Each row was made from one small tree. The marks that hang from a mark follow it in brackets, in alphabetical order. Every link used is in the known rows. Write each row's tree.
Known rows
fegebal(nuza(fupa) zadaz): [  1.3  22.9  -7.6   1.6  -0.1 -12.2   6.7  -9.3  -7.3  -2.4   9.9   1.5
  14.2 -17.1  13.0 -10.2 -11.8   3.5  22.7]
zenudu(zadaz(fegebal vobuf)): [  4.9  16.1   9.6   8.2  20.5  -0.5   3.7  13.2 -19.6  -5.0  -4.5   2.6
  20.6 -29.5   8.1  23.3 -11.9   2.9 -14.8]
zadaz(fegebal vobuf(refi) zenudu): [  1.7  26.5   2.8  28.5  27.1  12.5   5.7  16.6 -22.9  -9.1  -7.3  -1.1
  21.7 -52.8  30.8  43.5 -20.2   5.1  -1.6]
nuza(fegebal): [ -0.8  18.0  12.0  -2.2  14.4  -3.4   5.1 -11.4 -14.1   2.6   6.1   2.4
  14.5 -20.1   4.8   9.1 -12.8 -18.4  -2.1]
fegebal(nuza zadaz(vobuf zenudu)): [  2.9  21.6   2.5   7.5   4.6  -7.8   8.7   4.8 -21.0  -6.0   6.3  -0.6
  14.9 -28.5  19.7   3.0 -16.4   3.4  17.8]
refi(vobuf): [  4.6  19.6  10.6   4.2  20.0   9.1   2.4   0.9 -16.2   1.9   9.2   1.8
  11.9 -10.7  11.9   9.6 -11.1  -2.8  10.0]
zenudu(zadaz(fegebal pupu vobuf(refi))): [  4.9  22.0   5.1  37.3  23.6   9.1   1.1  20.5 -19.4 -10.8  -2.9   2.3
  18.6 -40.7  14.9  44.8 -10.8  11.2 -29.8]
zenudu(zadaz(vobuf(refi))): [  5.7  19.3   5.4  12.7   4.7  16.4   3.8   7.9 -23.7  -6.5   1.9   6.3
  14.1 -31.8  20.6  25.7 -17.0   8.4 -10.2]
refi(vobuf(zadaz(pupu))): [  6.9  22.9   7.0  24.2  23.4  10.2   4.6  11.2  -8.3  -7.4  12.3  -0.3
  13.0 -27.6   3.4  20.1  -2.4   3.7  -6.8]
zenudu(zadaz): [  6.0   6.5  14.8   4.9   0.3   1.8   3.6  -4.0 -14.6  -3.8   4.3   3.0
  12.9 -12.2   5.4   3.3  -9.4  -5.4  -9.4]
fegebal(nuza zadaz(vobuf)): [  3.5  21.2  -1.0 -10.5   3.3  -8.6   5.3   1.9 -21.0  -3.5  10.6   3.8
  12.0 -16.7  12.1  -4.8 -12.9   6.9  17.6]
vobuf(zadaz): [  6.0  15.8   5.4  -0.4   4.7   7.8   7.1  -0.2 -10.6  -8.3   7.3   2.3
  13.9 -29.3   6.6   7.0  -5.0  -0.7   1.7]
fegebal(nuza zadaz(pupu vobuf(refi))): [  3.4  27.3  -5.9  21.2   6.3   0.7   2.8   9.0 -20.7  -9.8  11.9   4.0
  10.2 -28.7  18.9  17.6 -11.6  15.6   2.6]
zadaz(fegebal pupu vobuf(refi) zenudu): [  1.7  26.3   4.3  41.0  33.5  17.2   4.0  22.3 -17.5 -12.4  -3.6  -3.5
  20.5 -51.5  25.1  53.9 -16.6   5.4 -17.9]
vobuf(zadaz(fegebal)): [  4.8  18.4   3.3  11.3  17.1  -4.3   6.3   7.1 -11.1  -8.9  -1.0   0.7
  19.8 -39.3   6.3  16.5  -3.1   2.4  -2.3]
refi(vobuf(zadaz(fegebal(nuza) zenudu))): [  3.5  31.3  -0.1  25.9  22.9 -19.3  11.3  11.0 -15.7  -4.8  -2.1  -4.0
  19.4 -42.8  15.9  14.4  -6.2   5.1  10.1]
zenudu(zadaz(fegebal vobuf(refi))): [  4.5  22.3   3.8  23.6  17.1   5.4   3.1  14.7 -23.9  -7.9  -6.2   4.8
  19.5 -42.3  20.8  34.4 -14.7  11.2 -14.8]
fegebal(zadaz(pupu zenudu)): [  4.7   8.5  14.6  40.5  10.7   2.6   2.6   4.6  -8.1 -12.0   8.9  -4.1
  14.8 -28.9  12.2  16.8  -8.8  -4.6  -0.9]
zadaz(vobuf): [  3.6  17.8   7.1 -16.6  17.0  19.7   4.5   5.7 -18.1  -3.1   6.9   3.0
  14.2 -17.6   9.9  14.5 -16.4  -1.7   1.2]

Which tree is each row?
[  4.5  24.7  -3.0  26.6  14.7   1.3   5.0   8.6 -15.2 -12.2  -2.7   3.0
  18.9 -52.7  19.4  28.4  -5.1  10.7  -2.5]
vobuf(refi zadaz(fegebal))
[  4.0  23.3   2.1  57.8  22.3   5.0   6.4  16.7 -10.2 -18.1  -3.8  -4.1
  20.7 -62.3  21.3  45.7  -5.3   6.1 -16.9]
vobuf(refi zadaz(fegebal pupu zenudu))
[  3.5  16.8  12.2  13.0  24.2  24.3   5.7  13.6 -13.0  -9.0   6.2  -4.1
  15.9 -27.3  11.3  31.9 -15.9  -6.4 -13.0]
zadaz(pupu vobuf zenudu)
[  0.4  25.4   1.5  -0.6  22.7  -7.5   9.1  10.9 -20.5  -4.0  -4.9  -3.1
  19.5 -32.5  17.7  19.1 -16.9  -1.5   2.1]
zadaz(fegebal(nuza) vobuf zenudu)
[  4.3  17.8   6.9  26.3  19.0  -3.0   9.3  10.1 -10.8 -11.5  -4.9  -4.2
  22.3 -51.2  13.9  23.1  -6.4  -1.8  -2.1]
vobuf(zadaz(fegebal zenudu))
[  4.4  21.9   4.6  48.1  15.4  16.7   3.2  16.4 -17.8 -14.5   7.0  -0.9
  15.8 -48.2  26.8  37.3 -15.9   9.5  -1.7]
fegebal(zadaz(pupu vobuf(refi) zenudu))
[  5.7  18.9   6.8  26.1  11.6  20.5   2.1  13.3 -19.2 -10.1   5.1   4.1
  13.1 -29.6  14.7  35.1 -13.5   7.9 -25.8]
zenudu(zadaz(pupu vobuf(refi)))
[  1.2  35.9 -17.2  11.1   4.2   1.0   7.3   2.6 -16.5  -5.3   7.5   5.0
  15.0 -36.5  26.8  11.4 -19.1  16.7  21.1]
fegebal(nuza(fupa) zadaz(vobuf(refi)))
[  0.3  21.9  13.2  36.9  25.2  -2.0   6.3   8.3 -14.4  -6.3   7.7  -2.9
  18.9 -43.1  10.4  29.5 -14.9 -11.3  -8.2]
nuza(fegebal(zadaz(pupu vobuf zenudu)))
[  5.2  15.4  11.4  20.3  27.2   3.6   2.1  19.1 -14.8  -8.2  -1.0   0.3
  19.4 -29.3   1.4  32.3  -8.6   2.8 -29.8]
zenudu(zadaz(fegebal pupu vobuf))
[  1.7  22.0  -2.0  20.5  15.7 -15.9   5.8   4.1  -2.9  -5.1  -1.2  -1.7
  18.6 -19.9   1.3  15.1  -6.7   1.3 -20.4]
zenudu(zadaz(fegebal(nuza(fupa)) pupu))
[  4.7  16.2   9.8  18.8  12.6   7.5   5.9   9.2 -18.5  -8.0   5.7  -0.9
  17.5 -37.1  20.0  15.6 -17.3   1.0  12.8]
fegebal(zadaz(vobuf zenudu))
[ -1.7  27.0  -5.4  11.4  19.0 -11.2  10.6   0.0  -6.1  -3.2  -4.9  -5.4
  21.5 -32.1  17.1  13.9 -15.7  -5.1   7.2]
zadaz(fegebal(nuza(fupa)) zenudu)
[ -1.0  27.4  -8.0  -4.4  17.8 -11.6   7.6  -2.4  -6.8  -0.6  -1.0  -0.6
  18.6 -20.2  10.0   6.6 -12.4  -0.7   7.0]
zadaz(fegebal(nuza(fupa)))
[ -1.5  31.3  -1.2  10.1  21.5  -2.3   7.5  -0.6 -10.3   0.2   7.5   2.8
  21.1 -40.7  10.6  14.7 -18.8  -5.2  11.2]
nuza(fegebal(zadaz(vobuf)) fupa)
[  2.9  22.9   1.1  29.4  18.3 -14.0  10.2  11.3  -8.2 -12.8  -0.8  -5.8
  18.5 -41.7   7.5  20.6  -2.7  -0.2 -12.4]
vobuf(zadaz(fegebal(nuza) pupu zenudu))
[  4.5  17.3   8.6  40.9  25.7   0.6   7.4  15.5  -5.4 -15.4  -1.7  -6.0
  21.5 -50.2   7.6  34.4  -3.1  -2.1 -17.4]
vobuf(zadaz(fegebal pupu zenudu))
[ -0.2  29.1   5.5  38.9  15.2  -1.3   6.8   4.0 -23.6  -6.0   2.4   1.6
  19.2 -58.4  29.9  29.8 -20.7  -1.7   7.4]
nuza(fegebal(zadaz(vobuf(refi) zenudu)))
[  5.3  25.2   8.4  52.0  37.4  -0.3   7.0  20.8  -8.3 -10.9   0.2  -6.5
  21.3 -49.2  10.6  38.0  -3.2   2.3  -9.4]
refi(vobuf(zadaz(fegebal pupu zenudu)))
[  4.1  24.2   0.6  43.9  15.8   1.5   8.2  11.4 -14.7 -14.4  -6.4  -1.7
  21.5 -64.2  27.4  36.4  -8.9   6.9  -2.0]
vobuf(refi zadaz(fegebal zenudu))
[  4.3  31.6  -1.9  25.8  28.4 -16.0   6.3  13.6 -11.2  -6.1   4.9  -1.5
  15.6 -29.6   3.1  18.2   0.8   9.0  -5.7]
refi(vobuf(zadaz(fegebal(nuza) pupu)))
[  4.9  26.0   7.4  36.9  30.5  -4.4   8.4  15.5 -13.5  -7.2  -2.9  -4.2
  22.2 -51.0  17.0  27.0  -6.3   3.1   5.3]
refi(vobuf(zadaz(fegebal zenudu)))
[  2.6  19.7   6.6  10.1  35.6  11.9   2.0  17.9 -13.6  -7.3   1.7  -1.1
  18.6 -27.0   4.2  34.1 -10.9   1.4 -18.2]
zadaz(fegebal pupu vobuf)
[  3.2  13.8   7.3  29.4   3.4 -12.3   5.6   0.4 -10.6  -9.5  10.0  -3.7
  11.9 -20.7  11.9   3.1  -8.2  -1.6   3.9]
fegebal(nuza zadaz(pupu zenudu))
[  2.2  13.1  13.5  32.8  29.0   3.4   3.6  11.0  -8.3  -9.8  -1.2  -6.4
  19.4 -32.8   9.6  33.1  -9.3  -9.2 -16.5]
zadaz(fegebal pupu zenudu)
